Each row was made from one path, in order. Every step used is in the known rows, and no mark comes twice. Write each row's path.
Known rows:
suruk-gona-vasi-rogagu-fote: [ 24 -17  18  -4  17  11  30 -11 -26  20  -8   6 -11  -7   4  14   9   1
  10  12  -6  -6  17   7   9 -21  19   8   9  10]
suruk-rogagu-gona-vasi: [ 27  -5  16  -6  21  10  41 -16  -7   2  10  -8 -16 -10 -14   4  -9  -5
   4   4 -11  -3  15  -8  11  -9  11   5  24   3]
suruk-gona-fote-vasi-sezo: [  5 -10   3   2  13  12  10  -6  14  16   0   4 -20  -1   1  15   3 -11
  14   6   0 -19  10  14   7  -9  11   8   7   8]
sezo-suruk-fote-vasi-rogagu-gona: [ 50  -4   1  -4  10  15  13  -5  23  -4  -4   8 -16  -7  -8  11   1   5
  18   4 -28  -9  19  14  -1 -11  10   8   6  10]
rogagu-sezo-suruk-fote-gona: [ 17 -13 -11 -12  29   2  13  -7   7  -8  -4   4 -20 -13 -19  15 -24  16
  13   9 -19  -3  22  19   8   0  11   9  -1   1]
fote-vasi-suruk-rogagu-gona-sezo: [ 38   2   6  -6   2  10  36  -7  17 -15  14  -3 -18  -1 -20   5 -25  -2
   7  15 -22 -18  19   6   8   2   5   7  17   2]
sezo-suruk-rogagu: [ 38  -8  -1  -4  17  16  25  -5   0  -7  -5   5 -18 -17  -8  14 -25   5
  17   9  -2  -7   8   6   2   3   9  14  20  -8]
rogagu-suruk-gona: [ 27  -4  15 -14   4   8  34  -7  -5 -12   0 -11  -5  -7 -11  14   1   1
   9  11 -17 -18  19   4  10  -6  -2  10   7   0]
gona-suruk-rogagu-fote-vasi-sezo: [  2 -16   3  -6   7  14  16  -9  -9  18  -4  -5 -23   2  -2  15   5  -8
   9  13   2 -13  10  18   8  -9   6   8  12   3]
sezo-suruk-gona-vasi: [ 25  -2   5   0  17  12  30 -14 -10   5   2  -1 -20 -18 -20  12  -4  -4
   9   0  -5  -8  13 -12   3   2   7  11  25  -1]
rogagu-sezo-vasi-fote-gona-suruk: [ -5  -4   3 -16   7  -4  19  -6 -24   4   2  -9 -13  -7  -5  15   5  -4
   4  13 -17   8  18  28  14  -3  -2   6  -7 -14]
sezo-suruk-gona-fote-vasi: [ 32  -7   2   4  28  13  16  -6  20  -4   0   2 -13 -10 -21  12   9  -4
  17   8 -16  -9  15  11  -2  -1  10   4  13   4]
rogagu-sezo: [  4  -6   1 -14   6   2  12  -9 -18   2   9  -7 -12  -7  -7  16 -12  -2
   1  12 -12 -16  18  11  12   5  11  -6   1  -6]
gona-sezo: [ 18  -5  10  -8  -8   3  16  -7  -8  -2  13  -4 -14  -1  -4  13 -12  -4
   4  11 -12 -21  18   8   9   9  13   7   8   0]
vasi-suruk-rogagu: [ 35 -10   6  -2   6  11  29  -3   1   8   0   7 -17 -11  -2  16 -29  -3
  15  17  -2  -7   4   5   8 -10   5   7  16   6]
rogagu-gona-vasi: [ 19  -6  12  -6  11   7  29 -15  -6   5  12  -8 -17  -8 -12   6   6 -10
   3   1 -14  -5  17  -6   9  -7  13   4  17   4]
fote-vasi-rogagu-suruk-gona-sezo: [ 36   4  14  -9  -5   7  29  -3  -1 -11   7 -10  -8   1 -16  12  -4  -1
   9  12 -26 -26  23   7   8   4  -1   7   5   3]
rogagu-suruk: [ 25 -12  11 -18 -10   2  15  -5 -14 -10   5 -12  -8  -2  -5  17  12  -6
   8  10 -21 -14  19   9  11  -1   4   5  -1   1]
suruk-gona-fote-vasi: [ 25  -8  10   3  27  11  18  -6  18   5   3  -2  -8  -6 -16  12  11  -7
  13  10 -17  -9  13  12   3  -7  10  -1  10   9]
fote-vasi-sezo-suruk-rogagu-gona: [ 33  -2  -7  -5  16  20  30  -7  24 -14  -1   2 -24  -9 -12   7 -15   2
  16   4 -11 -11  14   9   4  -3   6  14  17  -6]
vasi-rogagu-sezo-fote-gona-suruk: [  9 -13  -1 -13   8   2  29  -4 -18   2  -3  -5  -1   1 -10  18  -3   8
  11  14 -16   0  18  23  13  -3   5   8 -12  -6]
vasi-rogagu-sezo-suruk-gona: [ 31   3  -5  -6  13  13  26  -6  -3  -9  -7   6 -14 -16 -11  16 -17   8
  15   8  -9 -17  19   6   2   1   5  11   8  -9]
sezo-suruk: [ 28 -10 -11  -4   1  11   6  -5   1  -5  -3   8 -22 -15  -6  18  -3  -1
  17   3  -7  -8  13   9  -2   8  11  13  11  -7]
sezo-vasi-suruk: [ 32  -8   2   4 -14   7  11  -2  -6  21   0  12 -24 -16   1  22   0 -19
  11  15  -9  -7   3  15   2  -4   5   5  12  -2]
suruk-fote: [ 32 -16  19  -9  12   5   5 -12  -9   6   0   2 -13  -9  -1  17 -17   6
   5  15 -12 -12  13   7   5  -8  14   6  12  17]
fote-vasi-rogagu: [ 29  -8   3   3  -3  13   2   3   8  30  -3   6 -10  -3   7  20  14  -8
  20   1 -20  -9   9  20   2  -9   8  -2  -2  13]
gona-rogagu-fote-vasi-sezo: [ -3 -17   0  -5  13  15   9  -9  -9  25  -1  -2 -25   1   2  16  15  -9
  11   9  -1 -11  11  18   9  -6  12   3   6   5]
fote-gona-sezo: [  5  -8  -3 -10   4  -1  23  -2   7  -2  10  -4 -15   0  -9  12 -14   2
   9   7 -18 -12  21  17  13   5  11  10  -2  -1]
vasi-rogagu-sezo: [ 15  -4   4 -11   0   4  10  -4 -18  11   3   1  -9  -5   5  19 -10  -1
   9  11 -13 -16  18  16  11  -4  13  -5  -7  -1]
gona-suruk-rogagu-sezo: [ 14  -3  12 -18  13   4  34 -11 -29 -10   7 -17  -8  -6 -16  12 -23   1
   1  21  -6 -11  19   9  12   1   5  -2  10 -11]
sezo-vasi-suruk-fote-gona: [ 24 -15  -1  -2  17   2  15  -3   9  14  -6  10 -22 -13  -8  18 -16   3
  14  13 -19   1  12  22   8 -12   7   9   2   8]
vasi-rogagu: [ 27 -11   9  -3  -7   9   8   2  -5  24  -4   9  -9  -5  19  21   4  -4
  18   4 -10  -9  10  17   6 -14  14   6  -3  10]
fote-vasi-rogagu-suruk-gona: [ 37  -2  13  -8   3  12  28  -1   3  -1  -5  -7  -4  -5  -9  16   9  -1
  16   8 -24 -17  18  10   7 -10  -4   6   2   7]
suruk-rogagu-sezo-fote: [ 24 -10   2  -7  21  11  26 -12 -23   0   1   8  -1  -9  -6  19 -38  15
   2  17 -12 -14   6   7  15  12  12   0   4  -7]
vasi-fote-gona: [-11 -11  -8 -10  16   0   6  -1   8  16   0  11 -15  -7  14  16  -9   6
  15  -1 -19   9  12  27  18  -9   5   9 -15   3]
fote-vasi-suruk-rogagu-gona: [ 39  -4   2  -4  12  15  36  -5  24  -6   4   1 -17  -8 -13   8 -16  -2
  13  12 -19  -6  12   8   7 -12   3   5  16   5]

Write each row's path:
[ 28  -4   7  -3   2   8  31  -8   3  -3   6   0 -18  -3 -19  11 -15  -1
   6  19 -15 -22  19   6   7   2   4   8  15   5] => rogagu-fote-vasi-suruk-gona-sezo
[  8 -11   0  -4  34   5  36 -13 -16  13   5   0 -11 -10 -19  13 -24   8
   5   4 -15   1  11   2  19   3  10   1   6  -2] => suruk-rogagu-sezo-fote-gona-vasi
[ 16 -11   5   0   8   5  18  -1  -5  31  -1   6 -13  -6   6  17   6  -5
  19  -3 -14   1  13  12  10 -16  13   6  -3  11] => fote-gona-vasi-rogagu
[ 45  -3   0  -3  14  12   6 -10  19 -12   4   0 -22  -8 -28  10  -9   5
   9   9 -29 -15  19   8  -3   9   7   4  17   8] => rogagu-gona-sezo-suruk-fote-vasi
[ 43  -5  10  -5   9  13  16  -5  20   4  -1   4 -11  -3  -2  11   3   2
  14   6 -28  -9  18  15   4 -17  11   3   4  15] => suruk-fote-vasi-rogagu-gona
[ 18  -1   7  -9  17   4  33  -6 -26   3   0 -12 -14 -16 -15  14  -8  -7
   2  19 -13  -3  13  23   9   3   3   0  10 -24] => fote-gona-suruk-rogagu-sezo-vasi
[ 29 -22  10  -7  16  11  32  -9 -15   5  -6   9 -17  -9  -1  14 -16   3
  10  24  -1  -5  11  12  10 -16  14   8  15   5] => vasi-suruk-rogagu-fote
[ 21 -19  14 -12  27  13  41 -13 -24   3  -4  -1 -14  -8  -8  13   6   4
  10  25  -4  -2  18   8  11 -16  14   7  12   2] => vasi-suruk-gona-rogagu-fote
[ 36  -5   3   1   8   8  36  -1   1   6   1   7 -22 -14  -9  14 -31  -5
  13  18 -10  -6   6  15   9  -3   3  10  16  -6] => fote-gona-sezo-vasi-suruk-rogagu
[ 37  -9   3 -12  17   6   2 -14 -14 -14  -2   4 -21 -16 -17  16 -28  12
   6  16 -13 -15  19   5   1   6  14   7  13   2] => rogagu-sezo-suruk-fote
[ -7 -10   3 -15   5  -2  18  -4 -11   5   2  -7 -11  -2   1  15   6   1
  10   9 -13  10  17  23  14 -10  -1  12  -8  -2] => vasi-fote-gona-suruk
[ 28  -8   3  -3  18  10  29 -15 -27   6   4  11  -8 -11 -13  18 -41   9
   2  17 -10 -11   4  -3  15  10   9  -1  10  -3] => gona-vasi-suruk-rogagu-sezo-fote
[ 26  -7  -2  -1  14  17  24  -9  -8   3  -3   6 -28 -14  -6  14 -26  -2
  15   4   8 -10   7  -2   5   1  10  17  25  -6] => gona-vasi-sezo-suruk-rogagu
[ 23  -9   9 -17   7  -4  22  -6  -2 -16   9  -8 -14   1 -17  11 -20   9
   6  15 -26 -16  27  15  14   3   8  11  -2   6] => rogagu-suruk-fote-gona-sezo
[  9 -12   2  -1   3  12  -6  -8   6  25  -1   3 -26  -2   2  18  -6  -6
  10   5  -5 -19   8  14   5  -4   7   5   9  15] => suruk-fote-vasi-sezo
[ 43 -13   6  -7  13   9   2 -12  -5  -7  -5   8 -21 -15 -10  17 -20   9
  11  12 -11 -11  14   5  -2   1  14  13  16   8] => sezo-suruk-fote
[ 16 -19  18 -14  34  13  41 -14 -28   1  -4  -6 -10  -8  -6  11  11   6
   7  22  -5  -3  19   9  12 -13  17   6  11  -1] => suruk-gona-rogagu-fote
[ 38  -9  18   3  18   6  30  -7   1  -1  -2  11 -12 -13  -6  14  -4 -10
  13  22  -4  -9  12  10   5 -16  15  10  14   2] => sezo-vasi-suruk-gona-fote
[ 33  -2   7   4   1  12  30  -4   1  13  -5   8 -18 -18  -5  19  -9 -10
  11  15  -8 -12   5   8   3  -7  -1  10  18  -2] => sezo-vasi-suruk-gona
[  5  -9   4 -21  37   1  26 -12 -23  -3   8 -13 -12  -7 -18  13 -14  10
   5  18 -18  -2  25  14  17  -1  12  -7  -4  -3] => suruk-fote-gona-rogagu-sezo
[ 43  -7  10  -9 -13   8  12   0  -9  -2   2  -1  -2   4  -7  19   9  -1
  13   9 -34 -18  17  14   9   5   2   3  -8   7] => gona-sezo-fote-vasi-rogagu-suruk
[  0 -15 -15  -9  24   4  22  -6   0   6  -1   7  -5  -6  -8  19 -21  15
  10   7 -21  -4  13  22  18   6  10   3 -14  -6] => rogagu-sezo-fote-gona
[ 13 -10 -16  -3  -6  13   1  -5   1   3  -5  12 -31 -11   3  20  -7  -5
  18   0   5 -16  11  10   0   6  12  20  10  -7] => vasi-sezo-suruk
[ 21   1  12  -7   2   6  32  -8  -2  -7   9  -6 -12  -4 -10  11 -19   2
   4  13 -11 -25  19   3   9   5   7  11  14  -1] => suruk-gona-sezo
[ 13   4  15 -11   7   2  10 -10 -39   9   3   3 -15 -16  10  15 -13  -5
  -2  17 -13   1   8  20  13   1   0   2   6 -16] => gona-suruk-rogagu-sezo-vasi-fote
[ -4 -25  -6 -11  25   3  25  -4   3  10  -6   2 -14  -5  -2  14   4   7
  13   9 -14   3  19  28  14 -13  15   9  -8   2] => rogagu-fote-gona
[ 43 -15  28 -21  16   4  18 -13 -28 -13   3 -13  -9  -4 -14  14  -1   6
   6  22 -22  -9  22   3  10  -7   9   4   7  12] => gona-rogagu-suruk-fote
[ 24 -10  -7   4  -8  10   4  -1  16  22   4   7 -22  -7 -10  20   1 -14
  16   9 -16  -7   6  11   2  -3   0  -2   7  13] => fote-vasi-suruk
[ 27  -1  -5   2  12  14  27  -7   8   7  -1   8 -12 -11 -19  19 -21   4
  10  15 -17 -16   8   4   7   3  -4   1   9   4] => rogagu-sezo-fote-vasi-suruk-gona
[ 47 -12  16   0   1   6   5  -9 -11  14  -4  12 -23 -16  -4  20 -18  -5
   7  21 -13  -9   6  10   1  -8   9   6  18  12] => sezo-vasi-suruk-fote
[ 27  -3   0   0  31  11  17  -8  14  -9   3   0 -13 -10 -27  12   2  -2
  13  11 -18 -12  19  11   1   3  10  -2  10  -1] => rogagu-sezo-suruk-gona-fote-vasi
